Each row was made from one path, in order. Every step used is in the known rows, and no mark comes twice. Write each row's path.
Known rows
r > w: [-10  -8 -11  11 -27   0   2  23 -30 -25  -8   8  -6 -25 -26   9 -12  10
  25  18 -19 -22  -8  -2  28  33  -6  -9   9  24 -39  21   8]
r > m > v: [-12   7   2  12 -25 -11  -4  18 -40 -31   2  10   0 -13 -30   7  -2  11
  25  20 -26 -11  -9  14  22  32 -16  -4   5  14 -28  25   3]
m > t: [ -3 -11  -2  13 -26  -5  -2  26 -25 -28 -19  -1  -8 -27 -15  16  -2 -49
  17   7  -9  -1  -2   2  20  27 -21  -4  11  36 -15  -1  -4]
w > a > m: [ -5   9  -9   3  -2   9   0  29 -30 -21  14  19   3 -29 -39  11   3  14
  26  22   3  -4  -7   3  22  37 -20 -12  32  31 -28   5   3]
w > r > m: [ -9 -29  13  14 -32   2   3  25 -30 -33 -12  13   0  -2 -35  18 -16  27
  27  30   3  -8  -5  12  25  34 -16 -23  25  29 -22  14   2]
t > w > r > m: [  0 -42   9  11 -35  10  18  25 -29 -33 -29  21  -3  -9 -20  15  -7  19
  30  28 -11 -24  -2  16  22  37 -28 -26  31  26 -22  23 -15]
w > a > m > v: [ -7  20 -16  -5  -3   1  -2  28 -40 -24   7  18   1 -30 -43   0   8   2
  24  18 -13   1  -7   7  21  37 -25   4  27  19 -32  15  14]
w > v: [  2   6  -3  17 -20   7 -10  19 -23 -30  -8  19 -19 -12 -30  22   5 -17
  22  15   3   2  -5 -27  27  28 -16  -2  14  41 -33  24 -20]
w > r > m > a: [ -8 -32  10  18 -30 -10   3  19 -37 -31   0  19  -2  -8 -15  12  -9  19
  24  29 -14 -14  -5 -11  28  29   0 -31  42  38 -13  -6   9]
t > w > r: [  1 -38  -2   7 -30  19  13  30 -24 -32 -47  23  -5 -22  -9  21   0  -3
  27  15   0 -15   1   3  22  35 -35 -17  27  36 -30  31 -10]
x > m > q: [-18  10   2  29 -23   8 -19  25 -32 -23 -28  10  12 -33  -3  23 -14 -12
  24   1 -28  -6  -1 -24  19  34 -20 -15  -4  38  -3  26  -4]
m > a > w: [  3 -12   4  17 -15  -5   2  26 -51 -23 -11  20  -8 -26  16   7   6 -32
  24  16 -16 -18  -7 -11  20  26   7 -16  17  40 -32 -13  -9]
a > m > q: [ -8  -3   8  13 -10  13  -1  24 -25 -22 -12   9  -3 -33 -23  16  -9  -5
  27   8 -10   6   7  -4  13  32 -19 -13  18  35 -20  19  -2]
x > m > a > w > r: [ -7 -19   1  18 -28  -1  -5  35 -70 -26 -30  29   5 -12  22   1  -5 -28
  23  22 -17 -21  -7 -23  15  33  13 -27  20  48 -14   1  11]
x > m: [-16  22  -6  23 -23   5 -15  27 -39 -24 -18  11  14 -20  -8  18  -6  -7
  22  12 -15 -16  -7 -14  22  32 -11 -13   0  34 -14  34   4]
a > m: [ -4   8   0   6 -10   9   3  26 -32 -22  -3  11  -4 -19 -27   6  -2  -4
  24  21   2  -3   0   7  15  31  -9 -12  20  31 -31  25   6]
r > m: [ -9  -3  11  20 -24  -3  -3  19 -30 -28   6   8   1 -11 -27  17 -10  18
  25  24 -11 -16  -8  10  24  30 -12 -17  11  23 -24  11  -6]
q > m > r > w > a: [ -9 -21 -20  14 -17 -12  -8  22 -31 -23   1  20 -12 -44 -32  -1   1  30
  37  19 -17 -24 -13 -11  32  43 -31 -19  24  26 -27 -21  31]
x > m > r > w: [-17  -4 -18  21 -33  -4  -1  27 -46 -20  -9  21   8 -20  -4  -8 -20  -4
  26  17 -26 -23 -12 -21  22  37 -15 -27   4  25 -20  20  45]
t > w > v: [ 10  -8  -8  13 -24  16   5  20 -25 -29 -27  27 -21 -22 -16  20  15 -22
  26  15 -15 -14  -2 -21  24  30 -28  -5  21  37 -36  34 -35]
w > a > m > x: [-10 -10  -4  -3  -5  20   3  34 -18 -24  15  12   5 -29 -40  12   1   2
  27  21  -2  -2 -10 -15  25  30 -12  -7  42  25 -15 -11   6]
n > a: [ -7   3  -6  13 -24   5  -1  16  -6 -32 -14  15   3 -36 -16  25   1  -6
  16  18 -16  -3  -2 -20  29  29  -6  -8  15  29 -23  -1  -8]
n > a > m > x: [-10  -8  -5  -3 -20  21  10  22  -1 -31  -1  11   4 -33 -27   9   2 -16
  19  25 -21   4  -2 -29  21  24   8 -10  33  23 -12  -7   4]
t > w: [  2 -14  -5  12 -23  14   9  25 -22 -27 -32  19  -2 -32  -3  21   6 -10
  26  10 -17 -23  -1   5  22  32 -29 -11  15  29 -32  32 -18]
a > m > v: [ -8  18  -7  -2 -13   2   0  24 -43 -26  -5  11  -5 -20 -31  -5   6 -10
  23  11 -12   2  -1  11  13  31 -13   2  14  20 -35  40  13]
n > a > w: [  2  -8   0  11 -22   6   5  23 -25 -30 -26  21  -2 -33   1  12   4 -27
  19  23 -17  -7  -4  -9  20  31   5  -7   4  26 -32 -15 -15]
q > m > r: [ -8 -12   0  23 -20  -4 -15  20 -23 -25 -21  16 -12 -32 -16  10   8   2
  34   8   4  -7  -4  -6  22  33 -29 -19  11  38 -21   3  23]
x > m > a: [-14  19  -9  27 -22  -6 -14  21 -48 -22  -4  19  12 -26   9  11   1 -15
  19  12 -32 -21  -6 -35  24  28   5 -20  19  43  -6  15  11]
x > m > a > w: [ -6   8  -1  24 -20  -4  -7  29 -68 -21 -15  23   8 -23  28  -1   2 -35
  23  16 -33 -29  -9 -24  15  30  17 -19   8  41 -16   1   0]
n > a > m > r > w > t: [  0 -31 -15   4 -23  -2  21  16  -5 -27  -8  23 -13 -23 -32 -21 -15  -7
  19  29 -23 -11  -1 -19  15  40 -16 -20  38  27 -13 -28  23]
r > m > a: [ -6  -7   8  24 -20 -14   1  13 -37 -26  18  16   1 -15 -10  11  -4  12
  24  26 -27 -22  -8  -9  27  26   3 -26  31  31 -15  -8   4]
n > a > m: [ -3  11  -8   5 -18  10   6  18 -14 -28  -5  17   0 -32 -25  10   4  -6
  18  27 -17   1   3 -14  18  31   1 -12  27  28 -25   5   8]
x > m > r: [-14   3  -7  25 -26   1 -11  27 -36 -21 -16  22  15 -19  -1   5 -10 -18
  24  11  -5  -8  -8 -17  19  32 -23 -26   5  33 -11  20  30]

Which path is each row?
[ -3 -52  27  16 -28   5   6  31 -45 -31 -32  17  -4 -13 -11  12 -21   3
  32  24 -12  -5  -1  10  14  38 -16 -23  11  30 -20 -12 -17] | a > w > r > m > q
[  7 -26   9  16 -12  -6   2  25 -35 -26 -23  17 -16 -16   6   3   0 -34
  20  11 -15 -25  -5 -12  17  31  -3  -7  23  46 -13 -31 -34] | m > a > w > t
[ -4 -22  -5  11 -22  -2   4  22 -16 -28 -19   3 -15 -17 -37   6 -16   7
  21  13 -15 -29  -7  -4  25  38 -21  -1  15  31 -22   0 -22] | r > w > t
[ -6 -19 -12   6 -20   0  15  25 -39 -18   4  20  -8 -19 -24 -19 -14   0
  29  26  -7 -10  -4   2  15  35 -12 -27  24  24 -37  12  51] | a > m > r > w
[-10 -10   3   0 -15  21   7  31 -18 -25   2   5   2 -20 -29   7  -3 -11
  27  16  -2  -1  -4  -6  18  25  -2  -9  28  27 -19  13   4] | a > m > x
[  6 -20   5  10 -19   4   8  21 -11 -33 -36  18 -11 -25 -13   9   0 -31
  15  20 -16 -15  -3 -11  18  36  -7   2   9  34 -14 -33 -42] | n > a > w > t
[ -7   0 -20   0  -8   3   9  29 -39 -21  17  16  -3 -30 -46  -3  -8  28
  27  28 -17 -20 -11   1  25  41 -10 -12  33  20 -38   3  17] | r > w > a > m
[ -5 -35  -7  18 -22 -11  -4  17 -18 -27 -26   9 -26 -25 -34  -8  -5  13
  33  11 -13 -28  -6  -9  21  43 -34 -12  17  38 -13 -17   7] | q > m > r > w > t
[-14 -23  15  12 -25   8   3  24 -17 -30   7   3   5 -12 -30  16  -9  10
  27  21 -15 -13 -12  -6  27  24  -6 -16  19  17 -11  -1  -6] | r > m > x
[ -7  -1   1   8  -1  10  -3  28 -23 -20   2  14   3 -43 -34  17  -5   7
  28  11 -12   6   1  -8  20  38 -30 -13  30  33 -17  -4  -3] | w > a > m > q
[  1 -17  15  21 -21 -14   8  22 -58 -24   6  20  -4 -14   5   0  -1  -9
  26  28 -32 -27 -11   1  19  28  15 -25  20  31 -25 -22  -8] | r > m > a > w
[-13 -19 -15  -8 -11  14  12  34 -25 -22  18  10   1 -31 -47  -3 -10  16
  28  27 -22 -15 -14 -12  27  35  -3 -10  42  14 -25 -12  20] | r > w > a > m > x
[ -2 -31  -7   5 -16  -1  16  23 -21 -21  -8  16 -17 -10 -36 -22 -19  -3
  26  20  -9 -14  -3   0  13  41 -25 -19  31  29 -19  -7  23] | a > m > r > w > t
[-14 -13   5  12 -20  11 -11  24 -12 -31 -20   0  -9 -37 -30  21  12   2
  33   8  -8 -15  -7 -16  28  26 -13  -2  13  33 -11   4 -11] | q > m > x
[  4  -1 -20  20 -35   5   0  25 -44 -29 -39  19 -14 -21  -2   9  10 -70
  18  10 -39 -17  -4 -30  14  32 -24  -6  15  42  -7  25 -24] | x > m > t > w > v
[  3  12  -7  25 -21  -2 -11  25 -69 -24 -12  33 -11 -13  14  -1  11 -48
  22  21 -30 -20 -10 -50  17  29  17 -15  14  51 -21   2 -15] | x > m > a > w > v
[-10 -21 -10  18 -25 -10  -5  19 -32 -25 -18  14 -17 -35 -22  -5  -2  18
  35  15 -14 -22  -7  -6  25  38 -20 -21  10  29 -29   1  36] | q > m > r > w
[  0 -34  10   7 -25  13   2  38 -45 -29 -39  19  -8 -11  -6  12  -7 -19
  27  22  15  -6  -4  12  16  34 -10 -11  10  37 -37   8 -10] | a > w > r
[  0  -3 -11   1  -7  -3   3  30 -33 -22   3   6  -4 -31 -38   3   1 -31
  20  17 -10   1  -4   8  17  35 -23  -7  37  32 -13 -15   5] | w > a > m > t
[ -4 -17   7  19 -30 -16   3  21 -32 -29  -2  -2  -6 -15 -29  12  -8 -24
  19  18 -22  -9  -7  17  20  29 -17 -12  14  25  -9 -11  -2] | r > m > t
[-10  11 -28  -7 -11  -4   7  28 -48 -23  13  17  -5 -31 -47 -14  -1  19
  26  22 -32 -14 -11   3  22  42 -15   1  26  11 -42  13  29] | r > w > a > m > v
[  7 -42 -14  -5 -35  12  28  26 -17 -35 -47  19 -10 -33 -15   2   6 -49
  16  27 -28  -3  10  -3   9  36 -18 -17  49  34 -11  -4   4] | n > a > m > t > w > r
[ -8 -25 -11  13 -28  -5   7  25 -29 -22  -4  19  -6 -25 -13  -3 -16  -2
  27  17  -9 -13  -9  -5  26  34 -20 -22  14  23 -35   5  38] | m > r > w
[-19  32 -14  13 -26  -3 -17  25 -49 -28 -17  13  10 -21 -10   6   1 -16
  21   7 -30 -12  -8 -11  21  34 -15   2  -6  22 -17  47  10] | x > m > v
[ -6 -54  14   1 -39  14  18  28 -22 -40 -21  19   3 -12 -15   9 -10  -7
  23  39 -18  -7  -9 -11  22  30  13 -19  30  19 -10 -38  -4] | n > a > w > r > m > x
[  2 -13 -13   9 -14  13   7  29 -21 -25 -16  24   3 -41 -15  25   8   5
  27  13 -20 -21  -7  -2  30  37 -40 -12  30  27 -30   9 -22] | t > w > a
[  4 -52  -6   5 -36   7  16  32 -26 -33 -56  13 -11 -26  -9  16  -1 -47
  22  10 -11  -9   4  10  17  34 -38 -13  32  39 -17  10  -7] | m > t > w > r
[-15 -49  16   7 -33  12   5  30 -17 -35  -9   8   4  -1 -35  18 -17  19
  28  27   1  -7  -9  -4  27  28  -9 -21  33  24  -8  -3   1] | w > r > m > x
[  5 -23 -16   8 -21   1  13  31 -22 -26 -24  16  -4 -44 -12  18   9 -39
  21   8 -26 -17  -6   3  25  35 -44  -4  31  31 -14 -14 -22] | m > t > w > a
[ -3  -4 -23  15 -25   1   2  34 -40 -24 -29  17  10 -39  -2  13   5 -43
  20  10 -42 -26  -8  -7  20  39 -35 -11  23  31   0  -1 -12] | x > m > t > w > a
[ -6  -6  -2  19 -22 -11 -13  20 -28 -30 -28  -7 -19 -38 -25  15  12 -28
  25   6 -14 -13  -1   7  19  31 -22  -1   8  41 -11  -5  -4] | q > m > t
[ -5 -42  10  13 -38  -9   5  26 -35 -35 -16   2  -6  -6 -32  11 -15 -18
  20  25  -6  -4  -3  16  19  33 -19 -18  28  31  -8  -9   4] | w > r > m > t
[-10 -15  19  26 -23   1  -5  18 -22 -27  -6   7   2 -25 -25  23 -17  14
  29  13 -25  -7   0   2  22  32 -23 -17   9  25 -11   2 -15] | r > m > q
[  4 -20 -17  12 -19  -4   1  25 -27 -29 -34   9 -15 -54 -22  16  23 -19
  30   6 -31 -27  -5   2  23  39 -43  -3  28  36 -10 -18 -24] | q > m > t > w > a
